Each row was made from one small tree. The marks that hang from a mark follow it in brackets, in the order of their numbers. Every link used is in the known rows. Write each row's tree.
Known rows:
Z176[Z579[Z12]]: [ 0.23  6.03 -1.03 -3.12 -0.14  1.55  1.55 -0.47 -1.20 -2.06 -0.63  1.47
 -0.35 -0.03 -1.17  0.56 -2.54  0.29  4.18 -3.06  2.19 -2.20  2.90 -1.32]
Z339[Z971[Z337 Z951[Z12 Z474]]]: [-1.70 -3.59  5.72  2.81 -2.09  4.18 -1.52 -0.29 -1.22  1.04  0.99  0.26
 -3.04 -0.75 -2.87 -0.20  0.05 -0.91 -1.36 -0.38  0.75 -2.40 -0.32  2.39]
Z579[Z12]: [-0.51  5.16  1.22 -1.86 -1.11  0.46  0.42  1.06 -0.28 -2.32 -2.47  0.10
 -1.43 -0.69  0.91  1.32 -0.60  0.17  1.95 -0.79  1.12 -1.80  3.09 -1.09]
Z337[Z971[Z951]]: [-1.45  0.11  0.02 -2.93  1.67 -0.91 -2.26  1.35  1.48  2.05  1.34 -2.11
 -1.83 -1.98 -3.23 -0.31  2.13 -0.94  2.66 -0.01 -0.43 -2.15  1.09  1.30]
Z12[Z951[Z474 Z971[Z339]]]: [ 2.12 -3.87  2.26  1.92 -0.88  1.31  0.89 -3.04  3.18 -0.27  0.52 -0.68
  1.59 -0.71  5.24 -0.98  2.53  1.68 -4.50  0.50  1.19  3.38 -3.46 -0.34]
Z579[Z176 Z971]: [ 0.33  4.12 -2.32 -0.51 -1.93 -2.22  1.52  1.75 -0.38 -3.69 -0.84  0.26
  0.27 -1.51  2.15  1.42 -1.89 -1.65  0.68 -0.44 -2.65 -1.97  1.16 -1.28]
Z971[Z339 Z951]: [-2.12 -1.27 -1.55 -2.06  2.62 -1.66 -0.54  1.47 -0.68  2.65 -0.49 -4.10
 -1.06  1.26 -0.85 -1.48 -0.70  0.32  1.21  4.47 -0.19  1.11 -0.86 -2.37]
Z579[Z176 Z971[Z951]]: [-1.22  1.86 -1.84  0.63  0.95 -0.96  0.69  2.36 -0.72 -2.30 -0.10 -1.32
 -1.07 -1.68  1.71  0.49 -1.09 -1.82  2.33  0.47 -2.71 -1.54 -0.23 -0.79]
Z339[Z971[Z337]]: [-2.46  1.66  1.17 -1.13 -2.76  2.94  1.81  3.08 -1.06  1.02 -0.15 -1.55
 -3.96  1.16 -4.48  0.25 -2.32 -0.93 -1.50  1.87 -0.34 -3.46  3.66 -1.22]
Z176[Z579]: [-0.57  3.36 -0.90 -4.06 -0.29  0.21  2.06 -0.20 -0.21 -0.32  0.76 -0.38
 -0.74  0.08 -3.62 -0.06 -2.92 -0.57  2.05 -1.01  0.79 -3.13  1.97 -0.97]
Z339[Z971[Z337 Z951[Z12]]]: [-2.21 -1.77  3.55  0.82 -2.46  2.58 -0.83  1.21  0.50  2.38  0.43 -1.22
 -4.32 -0.07 -4.47  0.43 -0.71 -0.96  0.35 -0.36 -0.53 -3.87  1.36  0.35]
Z971[Z337 Z339 Z951[Z12]]: [-0.93 -4.18 -1.56 -0.95  0.74 -2.63 -1.64  1.79  1.44  4.28  0.34 -1.27
 -0.40  1.59 -2.43 -1.38  0.15  0.48 -0.55  2.22 -0.26  0.21 -0.93 -0.39]
Z971[Z337 Z339 Z951]: [-3.33 -3.47 -4.09 -1.93  2.26 -1.52  0.48  3.08 -0.46  4.79  0.30 -2.64
 -1.57  3.09 -3.25 -2.53 -0.46  0.05 -0.67  5.24 -0.11  1.67  0.17 -2.01]
Z951[Z12]: [ 1.34  0.13  4.20 -2.22 -3.50 -1.36 -1.74 -0.32  2.78 -1.19 -0.55 -0.20
 -1.00 -2.34 -0.55  1.72 -0.04 -0.33 -0.14 -1.94 -1.03 -3.97  0.71  0.93]
Z579[Z12[Z951[Z474 Z971[Z337]]]]: [ 1.10 -0.01  2.61  3.10 -2.60  4.33  1.32 -1.84  2.33 -1.98 -0.35  2.73
 -0.60 -0.78  4.05 -0.06  2.59  1.11 -3.58 -2.95  1.78  1.89 -0.08  0.48]
Z337[Z971[Z339 Z951[Z12 Z474]]]: [ 1.81 -3.54  1.81  0.08  2.08 -2.80 -4.78 -2.31  1.55  2.82  1.49 -0.32
  2.33 -1.88  0.68 -0.18  3.32 -0.36  0.94 -0.01  1.08  2.81 -3.42  3.16]
Z176[Z579[Z971]]: [ 1.06  5.09 -2.80 -1.59  0.29 -0.67  2.98  0.15 -1.92 -2.11 -0.51  0.55
  0.44  0.65 -2.23  1.02 -2.83  0.42  2.65 -1.77 -1.06 -1.32  2.77 -0.32]
Z951[Z12 Z474 Z971[Z337 Z339]]: [ 2.39 -6.05  1.25  1.02 -2.14  0.26 -2.17 -3.53  1.64  0.70  0.49  3.40
  3.91  0.52  1.03  0.77  2.30  0.77 -5.41 -0.02 -0.15  1.34 -4.08  0.71]
Z176[Z579[Z971[Z339 Z951]]]: [ 0.23  2.39 -4.67 -1.02  3.96 -1.93  1.94  0.03 -2.78  0.80  0.09 -1.53
  1.49  2.32 -1.11 -0.61 -2.48  1.09  4.11  0.55 -0.26  1.77  0.44 -1.45]
Z337[Z971[Z339]]: [ 0.79  0.73 -2.74 -3.58  1.07 -4.27 -1.62  0.92  1.61  2.92  0.56 -1.86
  1.61  0.14 -1.38  0.13  1.35  0.01  0.83  2.56  0.41  1.21  0.38 -0.60]
Z337[Z971[Z339 Z951]]: [-0.12 -1.06 -2.92 -3.08  3.41 -3.17 -2.43  1.29  1.30  4.14  0.92 -2.98
  0.60  0.35 -1.67 -0.78  2.01  0.01  2.49  2.61  0.05  1.15 -0.81 -0.33]
Z12[Z951[Z474 Z971]]: [ 1.93 -2.80  5.20  1.92 -2.45  3.33  1.15 -2.56  3.74 -2.07  0.69  0.10
 -0.09 -2.10  3.88 -0.12  2.74  1.10 -4.61 -1.36  0.76  0.39 -2.13  0.84]
Z971[Z337 Z339 Z951[Z12 Z474]]: [-0.26 -6.01  0.68  1.56  0.70 -1.30 -2.51 -0.12  0.29  3.04  0.82  0.64
  0.84  1.03 -0.92 -2.14  0.68 -0.15 -2.30  2.39  1.02  3.13 -2.73  1.38]
Z339[Z971[Z337 Z951[Z474]]]: [-3.62 -1.98  3.33  2.11 -0.76  5.68  0.23  1.26 -2.53  1.65  0.74 -0.96
 -3.84  0.87 -3.89 -1.74 -0.95 -1.06 -1.66  2.18  0.76 -1.10  1.04  1.13]
Z176[Z579[Z12 Z971[Z337]]]: [ 0.00  6.89 -4.55 -0.37  0.15  0.01  3.27  0.91 -3.39 -2.10 -1.00  3.22
  0.45  2.16 -1.77  0.75 -2.38  0.59  2.77 -3.66  0.64 -0.56  4.23 -0.57]

Which tree is each row?
[ 3.27 -2.78  1.72 -2.12 -1.99 -1.72 -1.68 -2.37  3.23  0.10 -0.52  0.52
  3.03 -0.25  2.02  2.45  1.46  1.28 -1.56 -0.74 -1.51 -1.98 -2.65 -1.77] | Z951[Z12 Z971[Z339]]
[-4.02 -0.65  0.96  0.11 -0.97  3.86  0.98  3.08 -1.07  2.44  0.70 -2.42
 -5.14  1.41 -5.50 -0.87 -1.49 -1.13 -0.07  2.69 -0.50 -3.36  2.23 -1.13] | Z339[Z971[Z337 Z951]]
[ 1.50 -5.24 -0.01  2.18 -1.63  1.25  1.31 -1.63  3.00  1.28  1.08  0.50
  1.54  0.90  3.18 -1.47  2.81  1.71 -6.26  1.12  1.38  4.08 -2.57 -0.30] | Z12[Z951[Z474 Z971[Z337 Z339]]]
[ 0.72 -3.57 -2.06  0.00 -1.42 -0.09  2.36  0.39  4.41  2.32  0.80 -1.03
 -0.14  1.54  1.83 -0.87  1.92  1.85 -4.72  0.95 -0.20  1.69 -0.59 -2.45] | Z12[Z951[Z971[Z337 Z339]]]
[ 1.26  6.01 -4.32  0.77  0.71 -3.53  1.14  1.17 -2.10 -3.13 -2.69  1.10
  2.67  0.04  6.38  1.44 -1.76 -0.26  2.99 -0.67 -0.46  2.18  1.12 -3.02] | Z579[Z12 Z176 Z971[Z339]]
[ 2.56  4.01  0.03  5.22  1.21 -1.22  1.70 -2.03 -1.22 -3.46 -2.79  0.71
  2.07  0.49  7.95  0.01  1.64  2.04 -0.20 -1.52  1.83  7.33 -0.12  0.32] | Z579[Z12[Z951[Z474]] Z971[Z339]]
[-1.44 -4.43  3.77  1.56 -0.93  1.43 -2.48  0.13  0.89  0.90  1.20  1.25
 -1.64 -1.22 -2.61 -1.09  1.03 -0.96 -2.38 -0.11  0.26 -0.65 -1.41  3.22] | Z971[Z337 Z951[Z12 Z474]]
[-0.38 -1.80  7.55  2.75 -1.58  4.40 -2.39 -2.26 -0.98 -0.36  0.22 -0.83
 -2.46 -2.18 -0.52  0.82 -0.01 -0.81  0.78 -0.82  0.41 -2.30 -0.99  2.27] | Z339[Z971[Z951[Z12 Z474]]]
[-3.63 -3.42  0.98  0.64  0.75  2.27 -0.49  1.47 -0.94  1.14  0.73 -0.15
 -2.68  0.30 -3.71 -2.25  0.10 -1.01 -2.40  3.19  0.28  0.77 -0.07  1.71] | Z971[Z337 Z951[Z474]]
[ 2.13 -4.17 -0.80 -1.98 -2.65 -1.69 -1.16 -1.24  3.20  1.90  0.26  2.02
  2.41  1.24 -0.18  1.32  1.41  1.07 -3.61 -0.52 -1.31 -1.50 -1.63 -1.63] | Z951[Z12 Z971[Z337 Z339]]
[ 0.49  7.59 -1.94  0.80 -0.90 -1.44  1.32  1.38 -1.37 -5.30 -2.44  1.70
  0.83 -1.53  4.97  2.25 -1.16 -1.18  3.18 -2.57 -1.08 -1.01  2.26 -1.45] | Z579[Z12 Z176 Z971]
[-0.10 -2.37 -0.42 -0.45  3.44 -1.93 -3.31 -0.65 -0.01  2.96  1.37 -1.62
  1.34 -0.35 -0.42 -1.58  2.48 -0.33  0.89  2.75  1.19  3.74 -1.90  1.74] | Z337[Z971[Z339 Z951[Z474]]]
[-0.57  3.47 -4.72 -1.46  0.12 -0.80  3.43  1.36 -1.99 -0.86  0.50  1.80
  0.34  2.08 -4.15  0.29 -3.12  0.13  0.80 -1.64 -0.69 -1.03  3.50 -0.38] | Z176[Z579[Z971[Z337]]]
[-2.06 -3.45  1.49 -1.09 -1.49  0.02 -1.24  2.01  2.03  1.97  0.96  0.00
 -2.85 -0.37 -3.78 -0.15  0.34 -0.54 -0.46  0.04 -0.95 -3.71  0.25  1.06] | Z971[Z337 Z951[Z12]]
[ 0.60  4.66 -6.43  1.18  0.29 -3.51  1.96  2.78 -2.16 -1.30 -2.16  2.06
  2.20  1.73  4.13  0.52 -1.32 -0.53  0.98  0.34 -0.24  2.67  1.84 -3.10] | Z579[Z12 Z176 Z971[Z337 Z339]]
[ 1.18 -0.10 -0.88  1.03  1.75 -4.29 -0.85 -0.11 -0.42  0.11 -1.36 -1.67
  1.22  0.46  1.74  0.88  0.26  0.97  2.00  0.29 -2.04  1.29 -1.10  0.00] | Z579[Z971[Z339 Z951[Z12]]]
[-0.38 -2.30 -3.83 -2.75 -0.70 -0.44  0.92  1.02  1.16  2.55  0.10 -0.15
  1.41  3.01 -1.67 -0.15  0.18  0.60 -3.83  3.48 -0.91  0.04 -0.09 -3.48] | Z951[Z971[Z337 Z339]]
[-0.20 -3.10  6.08  1.21 -0.36  1.06 -3.16 -1.89  0.91 -0.96  0.30  0.13
 -1.23 -2.98 -0.36  0.02  1.12 -0.83 -0.23 -0.12 -0.05 -0.80 -2.61  3.60] | Z971[Z951[Z12 Z474]]
[ 0.98  7.68 -2.24 -0.42  1.31  0.42  2.61 -0.76 -2.89 -4.01 -1.50  2.27
  0.54  0.76  0.24  1.98 -2.41  0.89  4.69 -4.21  0.79 -0.59  3.88 -0.77] | Z176[Z579[Z12 Z971]]
[-2.27 -0.32  5.59  1.78 -0.21  5.10 -0.58 -0.37 -2.46 -0.34 -0.05 -2.55
 -3.62 -0.88 -1.98 -0.41 -0.96 -0.99  0.53  1.87  0.72 -1.26 -0.14  1.24] | Z339[Z971[Z951[Z474]]]
[ 1.69 -2.68 -0.17 -2.13  1.68 -4.22 -4.45 -0.40  2.85  3.61  1.21 -1.80
  1.05 -1.29 -0.62  0.45  2.59  0.13  2.43 -0.42 -0.34 -0.02 -1.66  0.82] | Z337[Z971[Z339 Z951[Z12]]]
[ 0.25 -4.35 -1.26 -0.13 -0.34  1.38  0.06 -1.27 -0.48  0.68  0.27  2.13
  2.75  2.19 -0.48 -0.93  1.21  0.61 -5.97  3.53  0.42  2.61 -2.37 -0.86] | Z951[Z474 Z971[Z337 Z339]]
[-0.71 -0.58  5.94  0.26 -2.03  2.98 -1.24 -0.51  0.73  0.54 -0.39 -2.60
 -3.45 -1.62 -1.90  1.43 -0.77 -0.67  2.33 -0.61 -0.82 -4.75  0.75  0.54] | Z339[Z971[Z951[Z12]]]
[ 0.50  3.48  0.94  0.43 -3.23  0.30  1.55  0.65  3.51 -2.82 -0.42  0.02
 -1.87 -3.35  6.60  0.23  0.16 -0.76  1.28 -3.11  1.47 -1.74  0.79 -1.81] | Z579[Z12[Z951] Z176]
[-0.57  3.07 -2.23 -0.73  2.76  0.32  2.12  0.14 -2.47 -1.08  0.78 -0.38
 -0.55  0.51 -2.42  0.00 -2.28  0.13  4.23 -1.22 -1.17 -1.02  1.70  0.33] | Z176[Z579[Z971[Z951]]]
[ 2.14  1.88  2.40  1.15 -0.97  4.37  1.77 -4.19  1.21 -3.06  0.66  2.67
  1.12 -1.18  3.64  0.13  0.32  1.48  0.58 -5.40  2.95  0.04 -0.30  0.39] | Z176[Z579[Z12[Z951[Z474 Z971]]]]
[-0.66 -1.31  2.21 -0.71  1.92  0.47 -3.21 -0.29  0.34  1.06  1.89 -0.56
 -0.55 -2.37 -2.26 -0.47  2.54 -1.23  0.81  0.48  0.84  0.38 -0.91  3.39] | Z337[Z971[Z951[Z474]]]
[ 0.00  0.81 -4.29  0.43  2.65 -3.49  0.74  1.78 -1.05 -0.54 -0.81 -2.12
  1.31  0.21  3.53 -0.50 -1.56 -1.09  2.43  2.44 -2.29  1.34 -1.19 -2.41] | Z579[Z176 Z971[Z339 Z951]]
[ 2.17  1.23 -2.38 -0.14  2.79 -2.92  0.35 -1.38 -1.36  0.32  0.47 -0.16
  2.28  1.20 -0.15  0.40 -1.79  0.88  4.20 -2.25 -0.70  0.51 -0.58  0.04] | Z176[Z579[Z971[Z339 Z951[Z12]]]]
[-2.40 -4.09 -1.92  1.02  2.35 -0.06 -0.58  1.50 -1.71  3.44  0.60 -1.08
 -0.22  2.43 -2.03 -3.00  0.09 -0.03 -2.43  5.76  1.02  3.87 -1.70  0.13] | Z971[Z337 Z339 Z951[Z474]]
[ 1.93  3.14  0.39 -0.90 -1.14  3.01  2.88 -2.63  2.31 -1.79  0.24  1.25
 -0.11 -0.90  2.35  0.74 -0.22  1.57  1.96 -5.63  2.35 -1.77  1.17 -1.65] | Z176[Z579[Z12[Z951[Z971]]]]
[ 0.99 -0.32  4.19  3.11  0.70 -0.26 -1.91 -1.83 -1.34 -3.03 -0.70  0.57
  0.14 -1.75  1.53  1.19  1.08 -0.16  0.27 -1.72 -1.61  0.63 -1.39  3.45] | Z579[Z971[Z951[Z12 Z474]]]
[ 0.94 -2.99  4.59  0.21  0.30 -0.58 -4.80 -2.04  1.95  1.06  1.74  0.71
  0.42 -3.68 -1.24  0.83  3.26 -0.66  0.99 -1.97  0.34 -0.70 -2.17  4.70] | Z337[Z971[Z951[Z12 Z474]]]
[-1.19  4.95 -3.97  0.60  2.38  1.01  2.67  1.22 -3.36 -1.00 -0.24  2.20
 -0.72  2.06 -2.27 -0.24 -2.11  0.62  3.96 -3.11  0.49  0.06  3.43 -0.27] | Z176[Z579[Z12 Z971[Z337 Z951]]]
[ 0.71  2.68  4.41  2.45 -1.24  2.45  0.90 -1.42  1.24 -3.10 -1.54  0.62
 -1.48 -2.17  4.90 -0.58  1.37  1.05 -0.72 -2.42  3.03  2.51  0.86  1.27] | Z579[Z12[Z951[Z474]]]
[-1.81 -0.85 -1.91  3.11  0.52 -0.08  0.85  1.72 -2.02 -1.51  0.94  1.61
 -0.31 -0.48  0.86 -1.06 -0.76 -1.85 -1.39  1.20 -1.51  1.04 -0.65  1.07] | Z579[Z176 Z971[Z337 Z951[Z474]]]
[ 1.26 -2.38  1.32 -0.18 -0.15  1.35 -0.57 -3.26 -0.34 -0.37 -0.33  0.76
  3.66  0.71  2.21  0.30  0.99  0.79 -3.89  2.59  0.28  2.14 -3.18 -0.62] | Z951[Z474 Z971[Z339]]
[ 2.74 -3.32  6.73  0.13 -3.20  2.08 -2.56 -4.21  2.31 -3.03  0.20  3.23
  2.29 -2.76  1.93  2.68  2.45  0.05 -3.32 -2.73 -0.32 -2.85 -3.36  2.52] | Z951[Z12 Z474 Z971]
[ 1.01  3.12 -4.83 -0.37  0.38 -4.60  1.11  1.90 -1.00 -1.71 -0.92 -0.82
  2.42  0.23  3.85  0.38 -1.94 -0.88  0.61  2.13 -2.05  1.47 -0.17 -2.78] | Z579[Z176 Z971[Z339]]
[-0.57  1.78 -5.79  0.34  0.75 -3.77  2.27  2.63 -1.81  0.79 -1.67 -0.15
  1.13  3.69 -1.55 -0.30 -1.09  0.64 -1.68  3.21 -1.72  2.87  2.05 -1.68] | Z579[Z971[Z337 Z339]]
[ 0.63  2.97 -7.25 -1.81  1.62 -2.61  3.21  0.89 -2.70  1.14  0.43  0.81
  2.12  3.74 -2.75 -0.71 -3.03  0.76  0.43  0.10 -0.11  1.58  2.48 -1.58] | Z176[Z579[Z971[Z337 Z339]]]
